Each row comes from the steps of one walk. Every step used is in the known rows, and no mark comes twice. Write the walk behind each row, first mark first.
In the rows, 128 means zero.
Known rows:
J > D > R: [124 142 138 103  83 160  53  71 145 127 121 143  82 110 121 131 121  99
  89 161 135 165 129 154 182 121 196  71 144 125 142 152 120 154  96 134
 152 138  85 184 118  96  20 105 130 132 173  77  81  80 142 144 107 116
 112 119 126  97 124 117 141 130 154 154 125 106 114  99]
R > D > Z > X > K > C: [140 104 101 147 112 125 103  93 163 101 135 141 129 117 147 121 117  82
 124 115 125 198 118 165 106 122 184 118  88 125 164 132 135 144 110 128
 124 135 116 101 127  99  99 117 144 110 150 134 104 221 176 131  88 114
 126 114 113 136 118 149 142  85 159 125 119 100 112 120]
R > D: [136 128 141 108 127 144  92  79 124 134 130 143  96 100 128 130 106 104
  96 145 147 142 134 157 170 119 165  79 129 125 137 132 124 152 105 121
 140 140 108 176 112 122  45 109 136 136 165 117  94  96 161 128 109 116
 126 119 134  94 146 104 136 121 144 147 128 119 116 100]
L > N > H > U: [ 97 138 138 130 100 143 106  95 164 160 159 112 149 126  94 123 115 126
  75 112 133  35 108 122 119 129 119  75 161 113 105  98 114 147  83 100
 110 148 124 138 106 176 138 158  90 109 152 134 148  32 117 130 118 138
 129 101 143 157 147  88 157 129 140 152 135  98 121 160]
Z > U: [122 120 132 124 116 145 123 103 145 131 161 129 130 114 126 123 120 105
 117 116 129 151 110 149 160 122 147 126 138 115 132 127 114 140 105 101
 115 137 129 143 121 133 108 127 126 117 152 123 133 138 155 119 115 124
 114 109 137 136 150  98 145 117 143 151 119 120 122 145]
J > D > Z > U > H: [137 127 143 110 106 150 103 108 122 132 150 126 124 122 110 117 130 105
 115 122 108 150 105 146 149 136 143 160 158 114 137 129 114 139 102 107
 123 137 118 192 135 140 103 146 130 118 158 116  99 134 156 138 104 141
 137 108 140 119 143  98 139 142 121 149 120 107 124 166]
U > H > L: [109 148 150 111 117 145  96 102 141 135 146 113 117 132  85 126 105 137
  91 125 112  41 113 122 124 128 136  87 116 120 123 125 100 152 114  96
 115 140 132 133 130 144 139 126 113 123 168 103  89  73 136 130 121 142
 156 113 151 120 123  95 141 136 128 154 133 135 109 134]
X > Z > D > R: [107 151 137 108  87 142  87  79 124 120 139 145 100 121 125 130 123  84
 100 159 150 209 131 158 178 123 185 120 125 130 133 136 128 140 113 134
 164 137 106 197 117 110  16 140 135 137 162  86  97 133 164 140 114 123
 130 111 112 116 143 114 149 138 150 150 119 117 109  92]
U > H: [124 138 149 114 114 139 104 115 123 134 147 130 113 123 102 121 109 119
 107 135 123  93 116 139 108 123 144 123 121 121 136 132 103 148 122 101
 109 140 124 144 136 150 108 135 124 122 163 100  91  88 143 129 110 134
 144 113 145 119 130 102 139 122 140 152 123 123 107 134]
K > C > V: [148 114  95 137 114 122 112 101 187 105 122 142 125 116 143 122 101 119
 115 111 132 176 129 174  60 120 183  54  57 126 150 132 128 163 128 131
  83 138 124  74 138 107  90  86 123 104 152 110  97 153 165 128  92 104
 143 119 129 119 108 136 132  81 176 141 112  93 103 114]
X > Z > U > H: [114 120 149 122 100 138 132 123 120 133 160 127 142 133 106 112 124 115
 123 125 113 149 112 143 110 133 134 178 139 123 133 125 108 139 119  98
 117 137 141 166 133 157 113 153 121 119 149 125 117 158 162 122 113 143
 139 102 134 148 151  98 145 120 120 151 124 131 119 172]
N > H > U > X > K: [ 98 122 130 158 108 131 123 131 153 124 153 122 147 135 122 118 109  95
 110  91 125 103 103 132 124 124 149 143 142 118 118 122 114 132 114 101
 127 146 124 109 126 157 145 165 122 109 143 149 148 120 138 141  99 136
 102  93 134 164 133 131 159  87 153 137 126 114 117 143]
L > H > U > X > K > C > V: [132 107  95 159 104 115 128 123 194 104 127 133 146 128 139 113 104 117
 116  77 127 154 114 156  44 128 168  83  75 124 142 121 130 151 125 123
  88 141 127  64 137 130 130 123 117  93 139 138 121 161 157 137  81 119
 129 103 124 148 110 148 146  63 172 133 119  93 107 130]
Z > X > K > C > V: [139 103  87 154 117 117 119 112 184  90 126 142 136 125 150 119 100 104
 124  95 129 196 120 173  46 119 193  83  53 126 149 133 131 155 129 129
  91 136 125  46 138 101 100  97 131  97 143 120 104 199 173 127  84 106
 128 110 116 136  99 158 137  61 182 135 114  95  97 113]
L > N > H > U > X > Z > D: [ 89 141 141 132 113 131 137 110 124 129 167 118 137 137 110 130 128 101
  97 109 148 120 120 132 143 132 125 158 161 123 101  96 133 122 121 112
 154 149 127 180 116 159  87 185 111 129 150 141 145 118 162 142 115 139
 130  94 126 158 165 108 160 149 121 144 123 102 119 150]
R > D > Z > X > U > H > L > N: [ 97 130 144 120 131 142 105 101 146 143 150 103 130 126  94 130 120 132
  81 111 126  48 119 108 133 136 121 123 159 118 123 101 109 149  96  92
 134 141 119 141 116 141 157 137 111 123 160 121 103 100 154 131 123 149
 146 100 139 146 146  94 150 158 115 148 138 118 123 142]
H > U > X > K > C > V: [133 105  95 156 109 111 128 122 188  99 127 140 143 130 146 115 101 109
 124  79 128 180 118 164  57 125 181  93  69 123 149 127 127 148 132 128
  89 142 126  58 142 120 115 112 126  96 138 134 122 174 162 137  77 110
 126 106 121 147 106 154 144  60 176 131 116  92 108 124]
R > D > Z: [144 124 129 113 127 144  81  83 130 132 131 138 110 103 135 128 115  83
 101 137 135 169 126 169 189 123 164 111 137 117 140 123 131 149  96 128
 151 138 100 188 117 122  63 135 144 134 163 124  94 126 160 138 107 128
 137 114 138 106 150 107 134 142 137 139 123  97 124 125]
V > C > K: [127 116 101 137 116 126 108  97 171 109 125 145 106 109 139 124  99 107
 108  86 132 170 118 176  85 120 188  99  44 118 136 134 120 171 146 119
  98 151 127  69 127  99  82  93 131 104 147  93 115 129 144 124  95 105
 131 103 133 130 107 145 136  83 182 141 120  78 105 121]
J > D > Z > U > X: [123 109 138 137 130 144 118 122 137 122 161 124 122 118 136 123 136  87
 125  92 121 157 112 142 200 127 142 178 179 111 127 123 126 124 111 107
 143 144 109 154 132 127 111 150 136 123 155 139 133 153 161 142 102 135
  98  98 143 147 155 116 150 136 115 139 120  90 135 174]
D > Z > X > K > C: [135 105  97 154 109 123 108 105 172  99 143 136 136 124 145 121 117  82
 128 108 118 184 112 164  88 119 179 125  83 122 163 131 130 142 115 122
 115 135 120  80 134 105 123 124 139 104 148 128 113 221 167 130  90 117
 125 112 118 152 114 152 143  82 164 125 116  97 109 131]
V > K > C: [139 116  93 142 100 126 111  92 181 115 133 143 108 106 138 122 114 115
 121 107 123 160 124 169  72 122 180  87  64 121 158 135 126 165 133 122
  96 145 133  68 131 102 102  85 127 101 153 109 112 165 153 124  96 107
 144 115 130 133 107 137 138  84 173 133 115  88 107 130]
R > D > Z > X > K > C > V: [151 100  88 149 120 118 108 100 176  92 117 145 134 118 157 118 103  92
 122  98 130 225 124 180  76 124 197  91  65 125 151 130 140 155 117 138
 108 136 116  79 132  95  82 101 143 104 143 130  93 215 183 134  80 110
 134 110 112 122 107 156 135  74 173 129 115  86 105 111]
N > H > U > X > Z > D: [ 98 138 140 134 116 131 137 112 116 123 165 125 135 136 115 127 124  91
 106 117 142 152 120 140 154 131 133 167 156 124 100 105 137 118 124 117
 154 148 128 190 120 158  71 185 117 127 149 136 145 136 163 144 112 138
 127  97 126 149 162 109 159 140 123 143 120 106 119 148]
R > D > Z > X > U > H: [122 108 144 126 136 135 123 122 112 130 150 128 134 122 113 118 119  99
 116 137 121 169 121 127 139 133 133 195 161 122 132 125 114 131 114 101
 124 135 116 176 132 147 114 148 127 114 153 105 109 164 167 135 108 145
 127 102 133 134 147  98 150 124 123 145 122 122 122 142]
R > D > Z > U > H: [135 124 148 110 114 143 108 104 115 138 150 132 127 115 114 114 125 104
 116 124 118 157 110 144 159 136 141 162 149 117 138 125 113 142 100 105
 124 136 124 189 129 146 104 145 136 123 156 122  99 136 163 131 106 142
 143 109 137 115 151  91 140 138 121 147 123 116 124 155]
V > C: [130 120 113 127 111 128 111  94 155 116 136 138 114 120 130 127 109 110
 104 113 141 144 121 160 107 119 171  82  75 122 141 130 117 162 129 119
 101 147 116 105 138 113  78 114 124 114 155 100 120 135 154 125 104 107
 136 113 131 122 121 134 137  94 176 147 124  95 113 117]
Z > U > X > K: [106 113 127 153 116 133 134 133 148 110 156 127 135 128 140 120 115  89
 129  87 125 152 105 144 140 120 162 169 132 118 136 133 112 130 125  97
 132 140 127 103 133 131 138 146 141 115 143 145 138 171 160 132  98 127
  96  97 129 158 137 138 152  87 153 136 119 124 118 134]
K > C: [140 121 112 132 105 130 105  92 175 118 140 137 117 113 131 127 116 112
 116 131 128 142 125 159  91 119 167  73  81 125 163 132 123 153 122 121
  99 138 124 102 133 114 105 100 121 111 161 113 106 147 156 124 103 109
 139 124 133 129 123 124 138  95 161 138 116 106 110 125]
U > H > N: [115 141 158 109 119 143  99 116 144 147 147 113 117 133  90 126 109 137
  89 123 120  37 116 121 121 124 137  90 124 119 135 120  99 157 119  94
 114 143 132 115 126 148 122 123 116 127 167 110  89  67 142 130 119 142
 150 110 147 134 119  97 143 135 128 153 129 123 106 133]
N > H > U > X > K > C: [118 114 111 162  91 122 122 114 183 116 145 128 147 130 131 116 115 105
 119  98 118 130 109 141  79 128 158 110 102 124 147 125 122 139 120 112
 103 143 132  86 132 136 153 136 118  99 145 147 136 161 151 135  92 124
 122 108 125 160 120 138 153  72 160 130 121 105 115 145]
C > K: [121 125 113 133 125 138 101 103 163 119 132 139 103 104 132 127  97 104
 107 103 127 147 118 170 111 116 176 108  76 114 130 133 119 161 136 112
 116 145 127  90 118 113  91 101 132 111 152  99 108  99 136 126 103 115
 122 104 144 133 120 124 138 100 164 142 117  93 104 122]

Which walk is each row?
[ 95 106 142 146 116 123 136 134 132 128 160 128 144 140 119 118 122  95
 121 106 126 136 124 144 139 124 131 181 153 122 120 110 125 122 130 113
 141 147 125 140 128 162 101 175 115 123 145 149 156 156 153 132 107 137
 108  92 136 188 158 120 158 112 117 138 130 109 130 180] : H > U > X > Z
[ 95 148 134 117 118 147  94  91 171 142 149 105 117 124  96 139 110 142
  72 110 135   4 118 123 120 121 134  52 123 117 123 107 105 161 103  95
 127 144 122 101 113 132 149 119 106 127 167 119 107  48 136 124 129 130
 145 109 148 144 137 101 143 147 139 152 136 118 114 127] : H > L > N
[100 136 139 130 117 130 138 116 113 121 164 125 129 134 114 127 127  93
 106 112 146 145 119 139 153 130 128 166 151 124 111 103 138 117 125 116
 159 147 125 193 122 158  70 189 117 129 150 133 140 138 162 144 110 138
 125  96 129 150 165 112 157 141 122 142 123 108 119 143] : L > H > U > X > Z > D
[ 89 126 129 157 104 131 122 128 162 129 154 116 149 135 117 121 112 105
 101  82 130  68 103 125 111 125 142 134 146 116 119 112 111 136 111  95
 128 147 123  95 122 159 160 166 117 111 143 155 149 101 136 139 101 137
 107  91 133 172 136 131 160  97 151 138 130 111 117 146] : L > N > H > U > X > K
[110 131 153 115 121 141 122 127 150 148 149 109 134 135  94 126 110 139
  92 128 117  68 118 113 115 130 129 123 139 121 138 119  96 150 123  89
 109 140 134 131 128 154 143 126 109 117 160 110 104  95 149 133 122 147
 144 107 147 147 129  91 149 128 130 152 126 137 113 132] : X > U > H > N
[105 121 156 123 133 138 124 131 144 142 158 108 135 138  93 124 115 131
  97 123 119  73 117 106 120 128 125 142 147 120 129 117 100 143 122  86
 111 140 134 113 127 151 141 130 110 115 159 109 111 117 152 130 120 149
 132 101 142 156 126  95 155 127 121 151 129 129 113 141] : Z > X > U > H > N
[ 88 125 148 148 121 133 122 122 153 149 167 113 139 128 106 121 122 118
  95  90 136  35 113 109 144 127 113 127 177 113 101 102 114 132 107  92
 121 153 121 110 119 174 153 166 102 114 152 144 156  58 127 135 111 143
 109  93 147 172 151 100 164 125 123 146 133  94 126 173] : L > N > H > U > X
[133 118  93 140 120 129 114 106 168 111 123 144 106 107 141 120  96 115
 111  86 133 167 123 178  80 119 188  91  70 115 124 133 125 171 138 121
 103 148 128  60 129 107  75  89 133 103 145 103 110 131 148 128  95 112
 138  99 136 124 103 140 135  89 181 143 116  81 101 120] : C > V > K
[110 124 147 120 136 141 108 107 131 133 147 112 134 129  95 123 113 120
  97 127 111 109 118 114 154 137 129 145 151 121 120 120 111 137 105  98
 131 137 124 165 125 141 141 136 117 118 160 110 100 137 157 136 119 152
 143 104 141 129 137  91 149 142 113 148 133 132 123 141] : R > D > Z > X > U > H > L
[103 117 147 141 132 126 125 129 135 133 164 128 127 127 117 121 118 101
 114  94 135  92 116 126 168 121 130 146 160 113 118 116 115 122 120 104
 122 149 116 117 131 158 117 158 120 118 152 131 151  97 133 138 102 131
  99  98 145 167 146 113 159 113 128 141 126  98 128 158] : H > U > X
[107 136 137 127 126 129 135 115 110 109 159 132 115 131 127 133 123  87
 116 121 148 177 127 153 158 123 150 171 134 126 119 116 135 120 140 120
 160 144 122 179 129 133  55 166 133 136 154 125 125 160 177 141 110 127
 127 102 127 139 158 121 150 139 129 141 116 112 114 128] : U > X > Z > D
[ 99 144 143 118  97 138  96  92 122 118 144 142 100 124 128 128 127  82
 108 145 152 202 133 148 190 124 179 143 138 130 129 134 128 132 121 129
 169 141 106 183 122 115  29 149 138 139 161  94 106 137 166 142 110 128
 120 105 114 128 145 118 154 137 139 147 119 112 112 102] : U > X > Z > D > R
[150  99  87 152 106 125 120 115 188  90 122 138 139 125 158 118 115  98
 130  80 117 224 115 177  82 130 192 113  86 121 153 133 137 149 123 135
 105 138 117  93 143  96 102 108 137 100 141 140 105 215 180 143  76 112
 125 107 120 132 111 158 136  79 167 130 110  83 115 136] : J > D > Z > U > X > K > C > V
[102 145 134 131 104 153  95  92 171 152 151 107 129 116 102 132 112 132
  72 128 136  24 117 126  99 123 130  60 142 119 107 107 112 164  94  92
 117 144 124 122 107 153 147 137  98 120 162 128 120  36 134 123 131 138
 140 106 147 136 145  91 146 134 145 156 131 106 108 146] : L > N > H
[122 109 126 138 148 136  98 108 131 117 161 128 124 121 129 124 121  74
 114 117 129 149 115 150 170 114 149 154 144 110 122 119 131 132 102 111
 138 139 105 116 125 123  95 150 137 120 158 111 122 166 155 130 109 133
 111 101 138 150 137 121 148 133 129 139 122  85 117 154] : D > Z > X
[ 89 146 147 124  86 139  98  90 126 131 150 136 120 130 115 122 129  87
  97 141 147 179 125 135 186 131 162 139 159 128 112 123 128 129 106 126
 162 144 111 196 114 137  46 167 121 130 156 106 124 112 151 146 112 139
 121 100 114 136 148 107 163 139 134 149 125 106 117 123] : N > H > U > X > Z > D > R
[ 81 149 146 124  84 140  98  88 136 138 151 129 120 130 111 125 133  98
  89 132 152 145 125 127 173 133 155 131 163 128 112 113 127 134 102 121
 163 145 109 184 109 140  63 169 116 131 157 111 126  94 150 144 115 139
 125  97 113 145 153 106 164 147 132 150 128 102 117 126] : L > N > H > U > X > Z > D > R
[104 138 145 118 119 142 117 113 147 135 146 108 135 134  87 128 106 138
  95 130 108  75 115 113 119 133 127 119 129 122 125 125  98 145 118  92
 111 137 134 150 131 150 159 127 105 114 161 102 104 102 143 133 123 147
 148 108 150 132 133  88 147 129 131 154 130 146 116 133] : X > U > H > L
[107 111 144 143 134 136 135 128 138 125 169 126 123 119 131 121 126 100
 128  93 131 126 114 132 176 122 136 167 158 115 122 124 114 126 123  93
 126 144 126 115 131 139 132 140 130 120 152 134 145 141 156 127 109 131
  97  99 143 156 154 110 155 116 125 144 120 110 127 161] : Z > U > X
[113 139 144 120 118 152  95 105 169 151 147 104 118 123  95 129 112 139
  73 121 129  14 115 120 124 121 127  49 128 118 126 108 112 163 101  92
 126 142 129 115 110 148 132 130 104 125 167 123 105  54 134 128 129 145
 140 107 153 140 131  92 146 136 131 153 135 118 107 133] : L > H > N
[ 93 109 142 150 111 128 135 134 139 133 160 120 148 138 112 115 124 104
 113 105 125 110 119 135 127 126 118 171 159 122 115 104 128 126 122 107
 143 147 127 146 124 171 117 185 107 121 145 154 156 142 147 132 112 146
 112  89 140 188 162 114 160 113 113 140 134 109 128 185] : L > H > U > X > Z
[103 149 138 126 114 154  90  88 169 142 147 104 130 127  91 131 103 135
  75 129 114  30 114 121 132 126 135  48 127 120  98 117 111 157  96  96
 120 142 134 132 111 145 151 126  99 119 167 119 111  57 131 128 132 145
 148 110 153 122 129  87 145 136 135 156 135 125 110 141] : N > H > L
[ 86 135 144 125 128 141 116 112 156 140 159  99 133 133  86 132 116 145
  82 109 125  18 115  99 104 130 115 115 146 118 119 105 100 147 108  82
 117 141 128 106 122 147 177 131 100 117 159 112 113  87 144 125 127 145
 140 100 143 159 137  95 153 144 125 153 137 127 115 144] : Z > X > U > H > L > N
[102 133 139 127 122 125 140 115 108 116 164 132 126 136 121 129 125  86
 115 113 146 171 123 148 164 127 141 177 145 122 115 109 136 113 132 122
 156 147 122 186 127 147  56 178 127 131 149 131 141 153 167 144 106 129
 122  99 124 151 161 119 156 139 125 140 119 107 121 137] : H > U > X > Z > D
[101 109 140 147 122 128 129 133 134 119 154 127 131 134 127 122 120  96
 122 117 127 141 130 151 130 118 142 174 140 125 125 119 125 130 138 111
 146 144 125 131 131 143 101 159 125 129 151 143 137 167 164 129 113 135
 114  96 138 174 156 125 150 113 121 139 125 114 122 166] : U > X > Z
[120  95 124 138 148 136 127 114 133 122 152 128 141 115 136 127 119  81
 115 134 131 206 126 139 171 126 141 183 167 119 130 121 128 126 107 109
 136 134 107 165 121 129 103 140 128 112 149 115 134 193 172 133 113 134
 103 100 131 148 158 105 153 120 134 139 120 113 129 134] : R > D > Z > X > U
[121 107 142 138 137 137 122 117 129 128 161 130 123 111 140 119 132  87
 126  94 132 162 117 140 208 128 140 178 172 114 126 120 125 126 110 104
 145 143 115 152 126 134 113 148 143 127 153 145 134 159 167 134 104 136
 104  98 139 144 162 109 151 132 115 138 121  98 135 162] : R > D > Z > U > X
[109 127 158 115 110 142 121 123 141 147 158 111 138 140  94 118 120 133
 102 115 111  79 112 125 122 132 129 136 138 121 131 114 103 149 117  92
 119 141 146 133 123 153 128 138 114 124 156 133 109 124 157 124 121 150
 146 102 139 158 135  94 148 135 111 152 130 130 117 162] : X > Z > U > H > N
[ 98 128 147 126 133 140 121 118 140 130 156 107 136 137  88 125 109 131
  99 124 110  78 114 106 124 132 124 137 139 120 117 123 102 137 117  88
 114 137 133 131 131 147 159 131 106 111 159 100 109 125 147 130 122 149
 137 103 145 141 130  92 153 128 123 152 132 140 116 142] : Z > X > U > H > L
[117 117 154 119 138 140 113 119 134 144 148 113 133 130 101 123 118 119
  95 126 119 104 121 114 152 134 130 150 158 120 131 113 110 144 110  96
 129 140 125 147 122 145 123 135 121 122 160 119 100 133 163 136 116 152
 138 101 138 144 135  94 151 140 112 146 129 120 120 139] : R > D > Z > X > U > H > N
[113 109 131 131 105 141 136 111 141 128 161 128 147 127 128 119 125  99
 124 119 120 183 115 158 142 125 145 163 140 121 131 121 122 136 112 107
 129 136 137 159 120 139  99 145 122 119 144 140 142 183 168 117 117 131
 118 101 131 161 162 105 147 116 129 147 122 126 127 167] : X > Z > U
[115 108 138 144 136 136 127 129 141 125 168 124 131 119 136 119 132  87
 130  88 126 148 112 139 192 125 134 186 166 111 126 119 120 125 115  98
 135 142 119 130 133 138 138 155 138 120 152 141 142 161 159 134 106 138
 104  97 144 159 158 111 153 129 118 139 119  96 133 173] : D > Z > U > X
